Every row comes from one small tree of marks. The marks that hang from a mark follow it in brackets, in alphabetical order. Every link used is in the known rows. Which tree was each row made from?
Known rows
tago{satona}: [ 0.33  0.40 -0.69  0.42  0.90  0.69  0.59 -0.02  0.49  1.62  0.26 -0.56
  0.28  0.77 -0.47 -2.05 -0.55  2.28  0.00  1.42  1.66  0.17]
tago{minad{zurus}}: [-0.97  1.25 -0.24  0.29 -0.18 -0.83 -0.66  0.42  0.69  0.97 -0.86 -0.04
  0.54 -0.41 -0.04 -1.38 -0.19  1.23 -1.29  1.23 -1.30 -0.46]
zurus{minad{zona{fineg{tago} vozoka{kekif{zages}}}} satona}: [ 1.31 -1.94  2.50  0.75  1.69  0.26  0.35 -0.10 -2.56  0.75  2.84 -2.29
 -3.08  1.87 -1.21 -1.90  0.84  2.95  0.27 -0.33 -1.52  0.89]
meba{zona{fineg{tago{satona} zurus} vozoka}}: [ 1.86 -1.60  0.15  0.27 -0.64  1.31  2.39  0.21 -2.26  1.18  3.32 -3.78
 -0.72 -0.52 -0.46 -0.18  0.19  2.06  0.34  0.71  3.54 -0.05]
zurus{minad{zona{satona vozoka{kekif}}}}: [-0.08 -0.36  1.38  0.41  0.58 -0.60 -0.23  0.18 -1.46  0.65  2.57 -1.69
 -2.98  1.31 -0.38 -0.92  0.08  1.19  0.94 -0.17 -1.02  0.23]
zona{fineg{zurus{minad}} satona vozoka{kekif luraval}}: [ 0.24 -1.67 -1.80 -0.46 -1.16  0.38 -0.18 -2.06 -2.04  2.99  3.12 -4.32
 -3.24  2.83 -3.22 -2.05  1.71  4.12 -0.46  1.90  3.14  2.81]
vitom{kekif{zages}}: [ 0.39 -0.02  0.08 -1.17  2.35 -0.68 -0.26  0.01  0.52  1.61 -1.39 -0.15
 -1.76  1.43 -0.97  1.27 -0.37  1.14 -0.48  1.71  0.77  0.51]
fineg{tago{satona} zurus{minad{zona}}}: [ 0.53 -1.92  0.80  1.29  2.56  1.17 -0.12  1.69 -1.78  1.59  0.58 -1.53
 -0.09 -0.54 -1.67 -2.30 -1.48  2.52 -1.04  1.42  1.05  1.05]
zurus{minad{zona{fineg vozoka{kekif luraval}}} satona}: [ 1.04 -1.35  2.02  1.16  1.08 -0.08 -0.13 -0.56 -2.54  0.61  2.77 -1.85
 -3.85  2.80 -1.54 -2.33  0.68  2.41  0.65 -0.89 -1.92  0.92]
minad{zona{fineg{tago} vozoka} zurus{satona}}: [ 1.92 -0.29  0.92 -1.04 -0.64 -0.43  0.40 -0.90 -2.39  0.84  4.15 -3.77
 -1.86  0.27 -0.07 -0.67  0.74  4.44 -0.42 -0.95 -0.17 -1.34]
tago{minad{zurus{satona}}}: [-0.70  1.03 -0.10  0.48  0.00 -0.34 -0.80  0.15  0.43  0.88 -0.52  0.27
  0.23  0.16 -0.35 -2.20  0.00  1.60 -1.17  0.83 -1.78 -0.46]
zurus{minad{zona{fineg vozoka{kekif{zages} luraval}}} satona}: [ 0.73 -1.33  2.25  0.97  1.45  0.12  0.03 -0.61 -2.38  0.80  2.40 -1.73
 -3.55  2.77 -1.38 -2.00  0.88  3.27  0.49 -0.45 -1.96  0.75]
kekif{vozoka zages}: [-0.86 -1.19  1.17  0.57  1.55  2.20  0.19  0.00  0.70 -0.48 -2.12 -0.97
  1.66  1.33  1.70  0.45  1.58  3.60 -0.46  0.31  0.68 -0.61]
minad{zona{fineg{tago zurus{satona}} vozoka{kekif}}}: [ 1.63 -1.53  1.21 -0.29 -0.38 -0.09  1.40 -0.36 -2.16  1.52  3.36 -3.16
 -2.90  0.39 -0.99  0.36  1.53  3.11  0.41  0.77  1.93  0.74]
zona{vozoka}: [ 0.39 -0.47 -0.68 -0.13  0.17  0.59  0.36 -0.01 -0.54  0.09  1.73 -1.98
 -1.39  1.21  0.15 -0.11  1.14  1.21 -0.45  0.33  1.60  0.41]
vitom{kekif{vozoka zages}}: [ 0.44 -0.87  0.43 -0.35  2.70  0.50 -0.44  0.13  0.66  0.87 -2.16 -1.08
 -1.15  2.43 -0.07  0.92  0.33  1.90 -0.45  1.03  1.32  0.45]
kekif{vozoka{luraval} zages}: [-1.14 -0.85  0.83  1.72  1.49  1.85 -0.25 -0.16  0.79 -0.36 -2.17 -0.84
  0.71  2.10  1.25 -0.42  1.04  3.89 -1.28  0.82  0.39 -0.11]
minad{zona zurus{satona}}: [ 0.15  1.39  1.27 -0.96 -0.66 -0.66 -0.72 -0.69 -1.05  0.27  1.67  0.08
 -1.09  0.33  0.32 -0.41 -0.38  2.98  0.74 -1.87 -2.59 -2.63]
minad{zona{fineg vozoka} zurus{satona}}: [ 1.30  0.34  0.81 -1.55 -0.91 -0.36  0.24 -1.50 -2.17  0.85  3.56 -3.08
 -1.86  1.03 -0.01 -0.21  1.15  4.65  0.44 -1.48 -0.62 -1.90]
zurus{minad{zona{fineg}} satona}: [ 1.06 -1.26  2.45  0.83  1.37  0.22 -0.13 -0.36 -2.44 -0.04  2.05 -1.20
 -2.11  1.51 -0.84 -1.82  0.32  1.61  1.12 -1.68 -2.74 -0.14]
fineg{tago{minad{zona{vozoka}} satona} zurus}: [ 0.37 -1.12 -0.05  1.69  1.82  1.19  0.69  1.77 -0.67  2.19  0.86 -1.86
 -0.19 -0.99 -1.03 -2.39 -0.41  3.15 -1.78  3.31  2.58  1.00]
zages{kekif}: [ 1.09 -0.36 -0.20 -0.51  0.04 -1.64 -0.35  1.10  0.18  0.27 -0.40  0.27
 -1.36  0.60 -0.74 -1.40  0.11 -0.15  0.85  0.41  1.53  0.57]
minad{zona{vozoka} zurus}: [ 0.02  1.36  0.60 -1.31 -0.77 -0.91 -0.23 -0.33 -1.07  0.42  2.40 -1.77
 -1.61  0.38  0.85  0.69  0.15  3.29  0.23 -1.04 -0.77 -2.32]

Write each row's tree
[ 1.61 -0.10  0.77 -0.48 -1.17 -1.24  0.13 -1.13 -2.15  1.69  3.94 -3.32
 -3.38  1.27 -1.20 -1.32  0.49  4.72 -0.81 -0.08 -0.16 -0.11] : minad{zona{fineg{tago} vozoka{kekif luraval}} zurus{satona}}
[ 0.14 -1.30 -0.62  1.66  1.86  1.33  0.22  1.70 -0.22  2.21 -0.50 -1.05
  0.99 -1.15 -1.63 -2.89 -0.84  2.36 -2.22  3.36  2.38  1.59] : fineg{tago{minad satona} zurus}
[ 0.12  1.27  0.61 -0.48 -1.06 -1.07 -0.74 -0.94 -1.16  1.20  2.66 -0.87
 -3.62  2.18 -0.69 -1.13  0.18  4.13  0.07 -0.74 -1.45 -1.10] : minad{zona{vozoka{kekif luraval}} zurus{satona}}
[ 1.31 -1.25  0.37 -0.22 -1.15  1.47  1.91 -0.55 -2.36  0.56  2.87 -2.69
 -1.04  0.38 -0.45  0.38  0.92  1.77  1.30 -0.62  2.20 -0.67] : meba{zona{fineg{zurus{satona}} vozoka}}
[ 1.21 -0.48  0.62  0.24 -1.05 -0.90  1.55 -1.01 -1.29  1.98  4.79 -4.01
 -3.65  0.37 -0.26 -0.25  1.14  3.73 -0.21  2.21  2.23  0.66] : minad{zona{fineg{tago} satona vozoka{kekif{zages} luraval}}}
[ 1.44 -0.90 -0.97 -0.20 -1.23 -0.39  0.63 -1.00 -0.88  1.80  3.27 -4.24
  0.28 -1.61 -0.67 -2.00  0.42  2.05 -1.46  2.05  1.93  0.90] : zona{fineg{tago{minad{zurus}}} satona}
[-0.22  1.61 -0.09 -1.79 -1.93 -1.25 -0.40 -1.10 -0.76  1.64  3.55 -1.90
 -2.65  0.75  0.09 -0.06  0.29  3.77  0.69 -0.18 -0.03 -1.68] : minad{zona{satona vozoka{kekif}} zurus}
[-1.26  0.41  0.13  0.75 -0.36 -1.27 -0.25 -0.56  0.82  2.14 -1.21  1.18
 -2.56  1.97 -1.97 -0.65 -0.15  2.35 -1.08  2.70 -0.03  2.14] : vozoka{kekif{zages} luraval}
[ 0.57  0.28 -0.26  0.19 -1.71  0.86  1.46 -0.24 -0.98  0.23  4.02 -1.98
 -1.62 -0.01  0.89 -0.20  0.03  0.50  1.37 -0.14  1.87 -1.36] : meba{zona{satona vozoka}}
[ 0.94 -1.31  1.48  0.41  0.51 -0.76  0.37  0.03 -2.15  1.00  3.43 -3.38
 -2.86  0.69 -0.74 -1.05  0.28  1.60  0.35  0.32 -0.12  0.94] : zurus{minad{zona{fineg{tago} satona vozoka{kekif}}}}
[ 0.67 -0.44  0.27 -1.13 -1.46 -0.11  1.16 -1.41 -1.62  1.99  3.86 -3.20
 -2.87  0.67 -0.68  0.65  1.83  3.47  1.44  0.86  2.35 -0.03] : minad{zona{fineg{zurus} satona vozoka{kekif}}}
[ 0.81 -2.27 -0.05  0.70  1.24  1.79 -0.57  0.83 -1.51  0.50  0.21 -0.26
  0.37 -0.61 -1.84 -1.84 -0.38  1.29 -1.46  0.45  0.81  1.20] : fineg{tago zurus{satona}}
[ 0.32 -1.87  0.04  1.62  1.45  1.53 -0.44  1.34 -0.91  0.95 -0.21 -0.23
  0.34 -0.89 -1.69 -2.64 -0.16  1.32 -2.02  1.77  0.51  1.43] : fineg{tago{minad} zurus{satona}}
[-0.65 -1.57  0.42  0.19  1.65  1.84 -1.46  0.04 -1.77  0.35 -1.13  0.81
 -0.05  1.51 -2.15 -1.67  0.01  1.59  0.29 -1.12 -1.34  0.45] : fineg{zurus{minad satona}}
[ 1.17 -2.60 -0.36 -0.73  0.76  1.70  0.34 -1.08 -2.80  1.06  1.88 -3.95
 -1.13  2.08 -1.99 -0.89  2.18  3.49 -0.18 -0.23  1.88  1.37] : zona{fineg{zurus{minad satona}} vozoka}
[ 1.01  0.66  1.29 -1.44 -1.06 -0.76 -0.03 -1.47 -1.78  0.78  2.32 -1.71
 -0.91  0.18 -0.15 -0.14  0.34  3.79  0.74 -1.71 -1.71 -2.19] : minad{zona{fineg} zurus{satona}}
[ 0.93 -1.34  0.55  0.56 -1.19  0.60  1.36 -0.57 -2.50  1.38  2.58 -2.38
 -2.79  1.64 -1.80 -0.62  0.46  1.99  0.94  0.03  1.58  0.76] : meba{zona{fineg{zurus{minad satona}} vozoka{kekif luraval}}}
[-1.41 -0.79  0.56  0.03  1.04  0.75 -0.88 -0.04 -1.41  1.46 -0.12 -0.25
 -1.65  1.51 -1.77 -0.48  0.18  3.06  0.26  0.64 -0.19  0.48] : fineg{zurus{minad{zona{satona vozoka{kekif{zages} luraval}}}}}
[ 0.46 -0.21  0.03 -0.34 -1.51 -0.38  0.88 -1.56 -1.54  2.09  3.81 -3.11
 -3.55  1.22 -0.98  0.02  1.47  3.70  0.88  1.22  2.14  0.34] : minad{zona{fineg{zurus} satona vozoka{kekif luraval}}}
[ 1.65 -1.54  0.94  0.37 -0.97  0.98  1.82  0.06 -2.22  0.52  2.25 -1.99
 -0.08 -1.23 -0.61  0.01 -0.30  0.68  0.75 -0.34  1.49 -0.39] : meba{zona{fineg{tago zurus{satona}}}}
[ 0.50 -0.08  0.66 -0.81 -1.07  0.04  0.89 -1.32 -1.40  1.15  2.81 -2.18
 -1.03 -0.63  0.02  0.76  0.92  2.53  1.54  0.10  0.98 -1.16] : minad{zona{fineg{zurus} satona}}
[ 1.42 -1.26  0.99  0.52 -0.43 -0.36  1.11 -0.50 -2.08  1.59  3.34 -3.05
 -3.56  0.91 -1.29 -0.24  1.15  3.32 -0.15  1.13  1.71  1.09] : minad{zona{fineg{tago zurus{satona}} vozoka{kekif luraval}}}
[ 0.88 -2.24 -0.68  0.41  0.71  1.34 -0.08 -1.27 -2.72  1.20  1.86 -3.80
 -2.11  2.83 -2.43 -1.77  1.65  3.83 -1.02  0.27  1.60  1.88] : zona{fineg{zurus{minad satona}} vozoka{luraval}}
[ 0.60 -0.39  1.02  1.04  0.59 -0.77  0.42  1.23 -0.32  1.36  1.71 -1.62
 -1.32 -0.98 -0.21 -1.67 -0.14  2.35 -2.17  2.40 -0.02  0.67] : fineg{tago{minad{zona{vozoka{kekif{zages}}} zurus{satona}}}}
[ 0.83 -2.18 -1.82 -0.36 -0.91  0.61  0.68 -1.62 -1.63  3.34  3.54 -4.89
 -2.59  1.27 -2.76 -1.71  1.69  5.12 -1.95  3.64  4.62  3.07] : zona{fineg{tago zurus} satona vozoka{kekif{zages} luraval}}
[ 2.32 -1.96 -1.55 -0.47 -0.95  0.63  1.34 -1.20 -1.73  1.41  5.41 -6.22
 -1.34 -0.19 -0.49 -1.42  1.66  2.65 -1.27  1.78  4.16  1.53] : zona{fineg{tago} satona vozoka}
[ 1.53 -1.23  0.98  0.42 -1.20 -0.09  2.73  0.30 -1.50  1.53  3.22 -3.42
 -1.79 -0.59 -0.30  0.25  0.68  1.61  0.02  1.83  2.68  0.68] : meba{zona{fineg{tago{minad}} vozoka{kekif{zages}}}}
[ 1.27 -1.48  2.12  0.77  1.47  0.51  0.05 -0.39 -2.69  0.00  2.92 -2.16
 -2.78  2.13 -0.76 -1.89  0.86  2.22  0.91 -1.49 -1.95  0.08] : zurus{minad{zona{fineg vozoka}} satona}
[ 0.08  0.60  0.04  1.64  0.62 -0.11  1.55  0.06  0.13  3.42  1.43 -2.33
 -2.09  1.27 -1.02 -2.64  0.76  4.61 -0.36  3.92  2.35  0.94] : tago{minad{zona{fineg{zurus} vozoka{kekif luraval}}} satona}
